Each row was made from one walk, in order. Every step used is in the known rows, and no mark comes twice. Write each row's walk.
(in the rows, 128 means zero)
Known rows:
X > G: [149 170 112 131 135 132 152 162 134 131 117 148 150 137 119 140 135 141
 113 133 150 107  94 129 123]
F > Y > X > G > L > E: [105 213 124 137 118 154 158 122 148 123 151 126 175 118  79 127 128 104
 104 174 168  98  81 251 127]
Y > X: [131 133 181 109 101 130 116 107 113 129 122 104 143 118 113 131 160 113
 146 154 128 149 116 151 149]
N > G > F: [125 155 113 158 165 138  90 125 101 135 145  99 136  84 112 114 131 184
 140 140 190 112 108 124 105]
G > F > Y: [111 134 111 160 139 139 129 112 111 132 175  97 144  75 130  96 124 138
  89 142 183 130 112 152 121]
L > G > X > Y > F: [133 202 149 139 133 120 121 148 119 158 123 128 152 106  35 179 125 162
  96 174 190 162  60 168 154]
N > G > X > Y > F: [ 92 171 123 151 143 119 124 110 113 164  93  94 142  66  47 182 127 174
 121 160 196 144  70 148 106]
N > G > X > Y > L > E: [107 192 101 108 144 143 106 124 119 134  95 106 159  53  64 160  84 162
 159 153 168  91 103 223  75]
Y > L: [129 129 112 101  98 145  90 111 114 130  96 113 141 121 128 121 136 140
 142 127 108 129 137 164 121]
X > Y > L > G: [142 186 117  93  77 129 108 172 107 122 108 126 160 111 106 165 146 161
 153 146 136 115 102 199 133]
G > F > Y > X: [112 140 157 143 111 138 118  86  97 137 169  75 159  64 116  97 161 125
 106 162 186 154 102 178 141]
G > X > Y: [111 173 134 122 138 108 174 138 134 145 103 135 135  72  67 153 100 139
 111 132 158 136  94 152 118]
Y > X > G > F: [147 200 162 117 130 141 131 122 111 150 122 110 166 102  90 115 160 166
 116 170 188 136  65 151 146]
Y > F > G > L > E: [ 83 198 108 150 132 178  92 105 127 119 125 121 134 166  78 140  91 151
  89 178 142  82 111 201 124]
N > G: [124 131 113 155 145 132 102 134 109 120 128 108 130 113 127 148 135 148
 158 128 154 100 121 125 106]
L > Y: [142 133 121 153 138 118 151 156 131 121 135  96 160 119 139 136 141 121
 142 134 134 119 134 140 147]
Y > F > G: [114 142 126 155 109 164  93 114  94 118 121  98 136 151 127 153 134 149
  86 149 140 115 115 137 136]
L > G > X: [173 178 144 164 175 132 100 166 117 131 153 142 142 129  64 146 117 140
 116 147 165 137  98 160 149]
F > Y: [117 108 105 155 120 129 145 125 119 117 160 115 141  98 148 124 131 102
 101 122 146 124 130 157 121]
N > G > F > Y: [112 137  93 188 156 142 109 121  94 127 178  82 150  63 129 115 136 164
 118 137 206 105 105 151  99]
N > Y: [126 115 129 134 158  85 146 114 127 145 116 112 126  95 112 135 125 116
 121 121 157 130 109 122 129]
N > Y > F > G > L > E: [ 82 185 110 158 162 140 112  92 130 135 118 100 131 131  67 148  93 135
  87 168 164  83  89 200 123]

Which walk is each row?
[ 57 221 107 129 104 158 135 122 137 123 110 120 140 129  71 166  93 158
  94 175 146  80  83 217 112] | X > Y > F > G > L > E
[129 116 111 110 126 106 106  98 110 147  87  97 135  90 111 133 132 131
 135 114 139 132 119 160 120] | N > Y > L
[144 138 173 136 114 119 138 134 115 121 123  71 176 115 127 143 174 111
 157 161 137 141 122 164 168] | L > Y > X
[115 206 113 111 125 169 114 139 110 100  94 119 158  80  86 158  70 153
 107 150 147  78 114 243  91] | F > G > X > Y > L > E
[144 208 117  95  94 131  92 162  97 138 117 118 160  84  85 134 144 197
 136 163 173 124  87 193 136] | X > Y > L > G > F
[130 123 183 118 132  89 133  89 114 150 115  87 141  84  96 141 158 103
 143 145 157 150  95 146 150] | N > Y > X
[110 215  90 162 132 133 158 157 147 158  96 107 170 155  65 158 150 159
 105 163 163 122  69 166 162] | X > G > L > Y > F
[ 62 207 109 143  82 148 141 130 114 135  90 117 127 127  72 172 130 168
  93 157 144 103  82 175 126] | X > Y > F > G > L
[109 146 146 170 128 142  91  97  80 129 173  57 159  51 117 118 166 145
 138 162 213 126  97 171 120] | N > G > F > Y > X
[155 170 166 155 122 142  85 131  87 123 199  87 169  90  98 117 173 135
 111 180 203 140  89 201 165] | L > G > F > Y > X
[110 139  75 165 123 157  67 107  79 131 142  65 158  57 131 110 139 177
 131 136 190 108 118 185  90] | N > G > F > Y > L
[ 99 185 102 169 121 159 120 146 109 107 119 139 116 150 105 137 115 146
 109 131 121  82 123 167 121] | F > G > L
[144 178 163 116 109 139 141 137 123 135 111 124 165 129 106 145 164 129
 131 155 153 128  83 155 144] | Y > X > G
[152 164 116 174 143 141 102 155 101 119 205 112 157 100 115 113 142 151
  90 153 201 122  96 176 146] | L > G > F > Y
[161 166 105 166 132 151  73 151  93 120 149 111 164 100  79 136 126 131
 100 140 171 137 113 222 136] | F > Y > L > G > X
[168 170 118 126 152 113  67 129  89 149 130  93 153  87  82 116 143 178
 129 148 194 129  91 175 141] | N > Y > L > G > F
[ 95 165 126 133  81 145 139 131  99 119  99 102 143 117 117 177 130 157
  91 155 151 109  90 152 124] | X > Y > F > G
[ 95 187  95 148 170 150 104 122 142 125 138 131 129 126  84 134  99 148
 160 153 149  71 115 188  99] | N > G > L > E
[105 151 106  83  68 124 136 129 119 134  77 116 144  88 122 148 136 151
 142 129 118 126 119 174 110] | X > Y > L
[172 183 126 136 141 150  58 151 103 133 120 128 150 125  64 140 124 159
 129 147 149 139 115 193 144] | Y > L > G > X
[111 178 101 124 124 136 111 132  99 141  74 103 147  49  72 168 121 175
 156 132 165 118  99 181  86] | N > G > X > Y > L
[167 159 115 117 107 146  65 152 100 118 126 123 151 146 115 143 147 148
 145 140 126 120 125 182 146] | Y > L > G
[ 93 169 143 121 124 115 150 106 130 168  94 114 137  82  44 166 111 153
  91 162 172 170  72 150 132] | G > X > Y > F
[143 193 111 130 156 138 141 149 123 144 129 136 155 108 104 108 127 181
  98 146 185 113  81 129 125] | X > G > F
[124 161 137 175 149 165  89 113 100 131 118 104 136 127  73 149 108 153
  68 154 165 133  99 147 134] | Y > F > G > X
[126 143 110  86 117 157  84 107 133 118 115 116 149 127 125 118  98 129
 145 149 110 107 149 205 111] | Y > L > E
[111 173 115  99 110 126 139 127 119 147  71 114 148  66  65 150 110 156
 126 132 144 143 107 185 112] | G > X > Y > L
